Each row was made from one small tree. The marks that hang from a mark follow it in brackets, in alphabetical order. Every link used is in the known rows. Write each row's tree.
Known rows
kupug(peko(manu tizut) rorokep): |   6.3 |  11.7 |  -5.9 | -15.7 | -54.3 |   2.8 |   4.9 | -12.9 | -19.8 |   5.0 | -12.3 |  -0.2 |  29.3 |   2.3 | -36.0 |  18.1 |  10.5 |  -7.4 |   0.8 | -18.5 |   4.5 | -30.9 |
kupug(peko(manu(fasug) tizut(torakir)) rorokep): |   0.5 |  11.4 |  -7.6 |  -2.8 | -28.1 |  17.9 |   1.7 | -13.1 |   5.8 |   9.5 | -14.3 |  -7.8 |  22.5 |   6.3 | -22.0 |  17.9 |   9.0 |  -9.5 |   1.0 | -19.3 |   9.0 | -43.6 |
kupug(manu): |  -8.0 |  -5.9 |  13.3 |  -7.5 |   8.9 |  -4.6 |  -5.2 |  -8.2 | -13.8 |  -3.8 |   5.6 |   4.5 |  -0.7 |  -7.1 | -21.4 |  13.5 | -15.4 |   6.0 |  -0.2 |  -9.8 |   2.4 |   0.5 |
manu(fasug peko): |  -1.6 | -16.6 | -14.7 |  11.6 |  26.7 |  10.1 |  -9.6 |  -1.7 |  13.2 |  11.9 |  -9.2 |   2.0 |   4.7 |   7.3 |  23.0 |  -3.9 |  -7.3 |  -6.9 |  -3.8 |  -1.6 | -19.4 |  -9.6 |
kupug(rorokep torakir(peko(tizut))): |  14.9 | -30.3 |  16.4 |  -2.0 | -42.4 |  -3.4 |  -1.2 | -28.5 | -19.7 |  12.7 | -15.5 |  -2.4 | -25.1 |   7.4 | -11.3 |  19.8 |   4.6 |  -4.9 |  19.3 | -17.5 |  25.3 | -33.4 |
pako(peko(manu(fasug tizut(torakir)))): |  -2.7 | -10.5 |   1.1 |  14.2 |   4.2 |  16.0 | -13.3 |  15.9 |  22.0 |   8.5 |  -8.6 |  -1.9 | -11.9 |  11.2 |  32.9 |   5.6 |  -5.2 | -10.6 | -20.4 | -13.7 |  -9.0 | -22.7 |
manu(fasug peko tizut(torakir)): |  -5.7 | -12.5 |  -8.7 |  36.7 |  39.6 |  27.9 | -16.8 |  -1.5 |  27.8 |  12.3 | -18.1 |  -0.7 |  -0.4 |  12.0 |  16.5 |  -6.3 |  -5.8 | -11.2 | -14.3 |  -9.6 | -10.2 | -14.2 |
pako(peko(manu tizut(torakir))): |   0.2 |   8.4 |  -6.3 | -16.5 | -33.8 |  12.8 |  -4.3 |   9.4 |  11.1 |  -0.6 |  -7.0 |  -4.9 | -35.1 |   2.8 |  30.5 |  20.4 |  -7.7 |  -4.9 | -18.1 |  -3.9 |   2.8 | -56.0 |
manu(fasug): |  -2.1 | -10.8 |   2.2 |  12.7 |  27.8 |   9.5 |  -4.7 |  -0.1 |  16.7 |   9.1 |  -3.5 |  -5.6 |   3.1 |   4.0 |  13.7 |   2.7 |   1.0 |  -2.8 |   0.4 |   8.6 |   0.2 |   6.5 |
torakir(peko(manu tizut)): |  -4.6 |   1.8 |  -0.9 | -12.0 |  -9.4 |   9.5 |   3.1 | -22.5 |   1.9 |  -4.3 |   8.5 | -10.2 | -32.7 |  -3.5 | -12.7 |  11.8 |  -1.6 |  -6.1 |  -6.2 | -16.8 |  26.0 | -54.9 |
torakir(peko): |   5.8 | -10.4 |  -1.3 |   3.0 |  14.6 |   6.4 |   2.2 | -20.8 |  -2.9 |  -0.4 |   5.4 |  -4.1 |  -9.5 |  -0.4 |  -2.3 |   0.6 |   1.0 |  -3.8 |   9.9 | -20.6 |  16.7 | -26.6 |
pako(peko(manu(fasug))): |   0.9 | -13.3 |  -3.0 |  -1.7 |  -4.0 |   5.1 |  -9.1 |  15.4 |  11.3 |   8.1 |  -2.8 |   0.0 |  -8.5 |   8.5 |  35.9 |   7.3 |  -6.2 |  -7.6 | -14.4 |  -9.0 | -13.9 | -18.7 |
pako(peko(manu(fasug) tizut(torakir))): |  -0.9 |   0.5 |  -5.3 |  -8.5 | -15.6 |  18.6 |  -7.4 |   9.2 |  22.1 |   5.5 |  -9.2 |  -8.0 | -34.6 |   5.7 |  38.7 |  21.8 |  -7.1 |  -6.5 | -18.0 |   1.6 |   2.9 | -53.1 |
kupug(peko(tizut) rorokep torakir): |  22.6 | -11.7 |   7.3 |  -3.9 | -65.5 |  -1.4 |  -0.9 | -19.5 | -23.4 |  17.2 | -29.3 |   5.2 |  15.7 |   3.4 |  -5.4 |  26.0 |  12.5 | -10.0 |  20.0 |  -5.2 |  17.0 | -19.7 |
manu(fasug tizut): |  -0.4 | -13.7 |  12.6 |  32.2 |  30.6 |  14.6 | -11.9 |   1.8 |  13.7 |  11.8 | -13.4 |  -2.4 |   8.8 |   7.5 |   2.6 |   1.6 |   4.8 |  -6.6 | -10.1 |   8.3 |   3.9 |  22.9 |
tizut(torakir(peko(manu))): | -15.5 |   5.6 |  -6.5 |   6.2 |  22.8 |  20.0 |   1.5 | -14.6 |  28.5 |  -4.3 |  12.7 | -11.7 | -25.3 |   2.8 |  -0.7 |  -6.3 |  -4.7 |  -5.6 |  -3.5 | -35.7 |  16.9 | -57.4 |
torakir(peko(manu)): |  -8.6 |  -6.3 |  -1.9 |  -2.0 |  11.8 |   5.7 |   1.9 | -16.5 |   7.6 |  -2.8 |  15.4 |  -6.4 | -14.0 |   0.9 | -11.5 |  -4.6 |  -2.3 |  -6.9 |  -4.0 | -33.3 |  12.9 | -39.5 |

Write each row's tree
| -16.5 |   0.1 |  -5.8 |  13.0 |  37.8 |  25.1 |  -1.0 | -14.5 |  36.8 |   0.5 |  10.9 | -14.8 | -24.1 |   5.1 |   7.6 |  -5.1 |  -5.6 |  -6.6 |  -3.7 | -31.6 |  16.4 | -54.5 |  tizut(torakir(peko(manu(fasug))))
|  -8.4 |   0.5 |  -1.4 | -13.7 |  -2.3 |   6.7 |  -8.1 | -14.0 |  -9.2 |  -3.7 |  -4.0 |   4.1 | -18.7 |  -7.1 | -11.3 |  19.2 | -22.6 |   3.1 |  -5.9 | -10.0 |   0.7 | -37.7 |  kupug(manu(peko(tizut(torakir))))
|  -3.4 | -43.1 |  32.7 |   7.2 |  -5.4 |  -9.6 | -13.4 | -15.7 | -13.0 |  18.3 | -12.2 |   4.3 |   0.3 |   6.9 | -15.0 |  21.9 | -12.0 |   1.3 |  13.1 | -16.9 |   3.6 |   5.3 |  kupug(manu(fasug) rorokep torakir)
|   6.1 |   1.1 |  -2.6 | -21.0 | -42.3 |   2.1 |  -4.4 |   9.6 |  -3.6 |   0.6 |  -7.7 |  -0.3 | -27.3 |   0.8 |  24.4 |  21.7 |  -4.9 |  -5.0 | -17.1 |   2.1 |  -1.0 | -39.0 |  pako(peko(manu tizut))
|  -4.0 |  -1.7 | -11.1 |  23.7 |  11.9 |  18.7 | -11.6 |  -1.6 |  10.9 |   2.9 | -14.6 |   4.9 |  -4.0 |   8.2 |   2.6 |  -8.2 |  -6.8 |  -8.7 | -14.3 | -18.0 | -10.6 | -20.3 |  manu(peko tizut(torakir))
| -18.4 |  22.8 |  -3.6 | -14.1 | -17.7 |  16.6 |   0.9 |  -1.5 |  25.3 |  -6.3 |   4.8 | -12.6 | -38.0 |  -2.0 |  -5.6 |  11.5 |  -5.2 |  -2.7 | -20.4 |  -3.2 |  16.7 | -54.9 |  peko(manu tizut(torakir))
| -10.1 | -12.6 |  -0.5 |   6.5 |  29.8 |  10.8 |  -1.3 | -17.3 |  17.9 |   3.3 |  13.0 |  -9.9 | -12.1 |   3.6 |  -0.6 |  -2.3 |  -2.0 |  -8.5 |  -4.0 | -27.8 |  13.7 | -35.9 |  torakir(peko(manu(fasug)))
|   4.1 |  -6.3 |  -1.8 | -13.1 | -25.0 |   8.2 |  -7.6 |  10.1 |   7.1 |   6.9 |  -9.9 |  -3.8 | -24.5 |   4.1 |  33.2 |  23.4 |  -4.6 |  -6.7 | -17.0 |   7.3 |  -1.4 | -35.2 |  pako(peko(manu(fasug) tizut))
|  -1.8 |  -2.2 | -17.4 |   4.5 |  13.7 |  24.3 |  -7.9 |  -7.4 |  22.4 |   9.3 | -15.5 |  -6.4 | -20.4 |   4.5 |  25.3 |  10.6 |  -8.4 |  -5.7 |  -6.5 |   8.1 |  -1.8 | -42.2 |  manu(fasug peko(tizut(torakir)))
| -23.8 |   0.9 |   6.7 |  24.2 |  31.2 |  20.8 | -10.3 |   6.8 |  38.7 |   5.1 |   1.7 |  -8.9 |  -8.0 |   8.3 |  -0.8 |  -7.0 |  -2.9 |  -8.9 | -25.5 | -16.3 |   3.1 | -13.2 |  peko(manu(fasug tizut(torakir)))
|   2.7 |  -8.5 | -14.1 |   0.1 |   6.1 |  14.2 |  -8.0 |  -7.2 |   8.3 |  10.4 | -15.4 |  -2.1 | -10.0 |   2.5 |  21.9 |  12.4 |  -5.7 |  -5.9 |  -6.5 |  14.6 |  -5.7 | -24.7 |  manu(fasug peko(tizut))
|  -1.1 |  -1.3 |   5.3 |  26.8 |  22.3 |  22.3 |  -5.4 | -13.7 |  12.9 |   0.4 |  -5.4 |  -5.2 | -13.7 |   4.9 |  -8.5 |  -2.2 |   2.2 |  -6.5 |  -3.7 | -21.3 |  19.4 | -22.1 |  manu(tizut(torakir(peko)))
|  -1.5 |  -3.6 |  -0.3 |   6.1 | -13.4 |   9.7 | -10.2 |  16.0 |  11.1 |   2.2 |  -6.3 |   1.8 | -14.5 |   8.3 |  22.0 |   3.9 |  -5.7 |  -8.7 | -21.3 | -19.5 |  -8.6 | -26.8 |  pako(peko(manu(tizut(torakir))))
|   9.8 | -22.2 |  11.3 |   0.7 | -18.2 |   3.4 |  -3.6 | -24.2 |  -0.3 |   8.8 |  -8.0 |  -2.4 | -39.3 |  -2.3 |  19.0 |  15.7 |  -0.4 |  -7.4 |  10.1 |  -3.0 |  32.5 | -35.2 |  kupug(torakir(peko(tizut)))
|   2.4 |  -8.4 |   2.7 |   2.3 | -20.1 |   2.4 | -10.0 |  16.4 |  -0.4 |   3.5 |  -6.8 |   5.1 |  -7.1 |   7.5 |  19.0 |   4.8 |  -3.9 |  -8.7 | -21.4 | -14.1 | -12.2 | -13.3 |  pako(peko(manu(tizut)))
| -20.3 |  15.0 |  -2.1 |  -3.7 |   5.0 |  23.7 |  -2.9 |  -0.8 |  38.0 |   1.3 |   1.6 | -17.0 | -35.0 |   1.2 |   6.1 |  13.2 |  -5.6 |  -4.5 | -21.0 |   3.5 |  17.5 | -49.2 |  peko(manu(fasug) tizut(torakir))
|   7.9 |  10.7 |   3.9 | -15.9 | -18.9 |   4.8 |  -2.5 | -21.3 | -25.0 |  -0.9 |  -9.4 |   6.2 |  20.0 | -14.6 | -20.0 |  32.4 |  -6.0 |  -1.0 |   6.2 |  -0.9 |  17.9 | -20.7 |  kupug(manu peko(tizut))
|   8.4 | -34.4 |  21.3 |   9.5 | -12.5 |  -3.9 | -12.0 | -22.1 | -19.0 |  22.4 | -20.1 |   9.5 |  36.1 |   3.7 | -11.9 |  25.1 |  -3.6 |  -6.8 |  22.6 | -24.8 |   6.4 |   0.2 |  kupug(manu(fasug) peko rorokep torakir)
|   0.3 | -20.4 |  -4.6 |  30.5 |  27.9 |  15.0 | -16.4 |  -0.2 |   9.6 |  14.0 | -18.5 |   4.7 |  10.2 |  10.2 |  11.1 |  -4.2 |  -3.6 | -11.2 | -13.5 |  -1.7 | -15.0 |   7.6 |  manu(fasug peko tizut)
|  -8.9 | -15.0 |   6.3 |  19.4 |  30.7 |  15.0 |  -5.9 | -15.7 |  15.8 |   4.6 |   6.3 |  -7.9 |  -9.0 |   5.5 |  -8.1 |  -2.9 |   0.8 | -11.0 | -10.6 | -28.0 |  15.8 | -23.0 |  torakir(peko(manu(fasug tizut)))
| -18.5 |  -6.2 |   9.3 |  19.6 |  21.7 |  10.9 | -10.2 |   7.6 |  24.7 |   6.3 |   1.7 |  -4.8 |  -0.1 |   7.2 |  -5.7 |  -5.0 |  -1.0 |  -9.0 | -24.6 |  -9.0 |  -1.0 |   3.4 |  peko(manu(fasug tizut))
|  -1.5 | -50.8 |  27.7 |  20.5 |  -4.9 |  -4.9 | -23.0 | -15.4 | -19.4 |  21.9 | -24.2 |  12.4 |   5.3 |  12.5 | -18.1 |  16.0 | -15.1 |  -5.7 |   1.8 | -25.1 |  -8.6 |   6.8 |  kupug(manu(fasug peko tizut) rorokep torakir)
|   1.8 | -33.0 |  17.2 |   0.8 | -29.9 |   0.7 |  -4.2 | -24.6 |  -2.9 |  15.6 |  -9.5 |  -7.0 | -26.4 |  10.3 |  -8.7 |  17.3 |   2.9 |  -8.8 |   8.3 | -23.2 |  22.4 | -39.3 |  kupug(rorokep torakir(peko(manu(fasug) tizut)))
|   1.5 | -15.0 |   3.2 |  10.9 |  -1.4 |   7.9 | -13.5 |  16.4 |  10.2 |   9.5 |  -8.5 |   1.6 |  -4.5 |  10.3 |  28.0 |   7.1 |  -3.8 | -10.5 | -20.5 |  -9.3 | -12.0 |  -8.2 |  pako(peko(manu(fasug tizut)))
|  -6.4 | -16.2 |   9.9 |   9.5 |  -5.9 |   2.3 | -12.0 | -13.3 | -25.0 |   2.5 | -13.8 |   8.6 |  11.6 |   8.5 | -49.1 |  10.7 | -15.9 |   1.8 |  -2.9 | -38.6 | -13.4 | -13.4 |  kupug(manu(peko tizut(torakir)) rorokep)
|  -6.2 |  -5.3 |   0.7 |  -4.5 |   8.7 |  15.3 |   0.1 | -21.5 |  13.2 |   1.7 |   6.3 | -13.3 | -28.4 |  -1.2 |  -4.7 |  13.6 |  -1.0 |  -7.3 |  -6.2 | -11.7 |  26.3 | -49.3 |  torakir(peko(manu(fasug) tizut))
|  -6.8 | -37.0 |  36.4 |  25.1 |  20.0 |   1.7 | -21.5 |  -9.5 |   3.9 |  16.0 | -12.1 |   6.7 | -11.9 |   0.5 |   6.7 |  17.1 | -14.2 |  -4.6 |  -2.7 |  -2.4 |  13.8 |  17.4 |  kupug(manu(fasug tizut) torakir)
|  -2.1 | -18.0 |  11.6 |  -2.8 | -21.3 |   3.3 |  -4.3 | -20.6 |   8.3 |   7.0 |  -0.8 |  -4.6 | -43.9 |  -1.6 |  12.8 |  11.8 |  -2.7 | -10.0 |  -0.3 | -13.4 |  29.5 | -43.8 |  kupug(torakir(peko(manu tizut)))
|  -0.2 |  14.3 |  -8.5 |  -4.5 | -12.4 |  14.9 |  -0.8 |  -7.9 |  10.9 |   7.1 |  -7.3 |  -4.0 |  18.0 |  -4.0 |   2.9 |  15.8 |   6.5 | -11.9 |  -6.7 |   1.6 |  12.3 | -27.3 |  kupug(peko(manu(fasug) tizut))
|  -0.8 |   7.7 |  -2.6 |  11.2 | -25.6 |   9.9 |  -1.0 |  -6.7 |  -5.4 |   6.3 | -11.5 |   1.9 |  41.9 |  10.5 | -38.7 |   0.8 |  10.5 | -11.4 |  -2.8 | -39.7 |  -2.7 | -17.7 |  kupug(peko(manu(tizut(torakir))) rorokep)
|  -1.5 | -34.8 |  31.0 |  -3.3 | -27.5 | -16.9 |  -9.5 | -14.6 | -26.2 |  10.6 |  -9.0 |   8.5 |  -3.2 |   3.5 | -26.6 |  19.8 | -12.4 |   3.3 |  13.2 | -23.8 |   4.1 |   0.9 |  kupug(manu rorokep torakir)
|   9.3 | -37.0 |  29.8 |  25.1 | -10.2 |   0.5 | -17.8 | -21.3 | -22.3 |  24.0 | -27.7 |  11.8 |  40.1 |   6.5 | -21.5 |  24.1 |  -0.2 | -10.2 |  13.9 | -24.9 |   9.1 |  14.2 |  kupug(manu(fasug tizut) peko rorokep torakir)
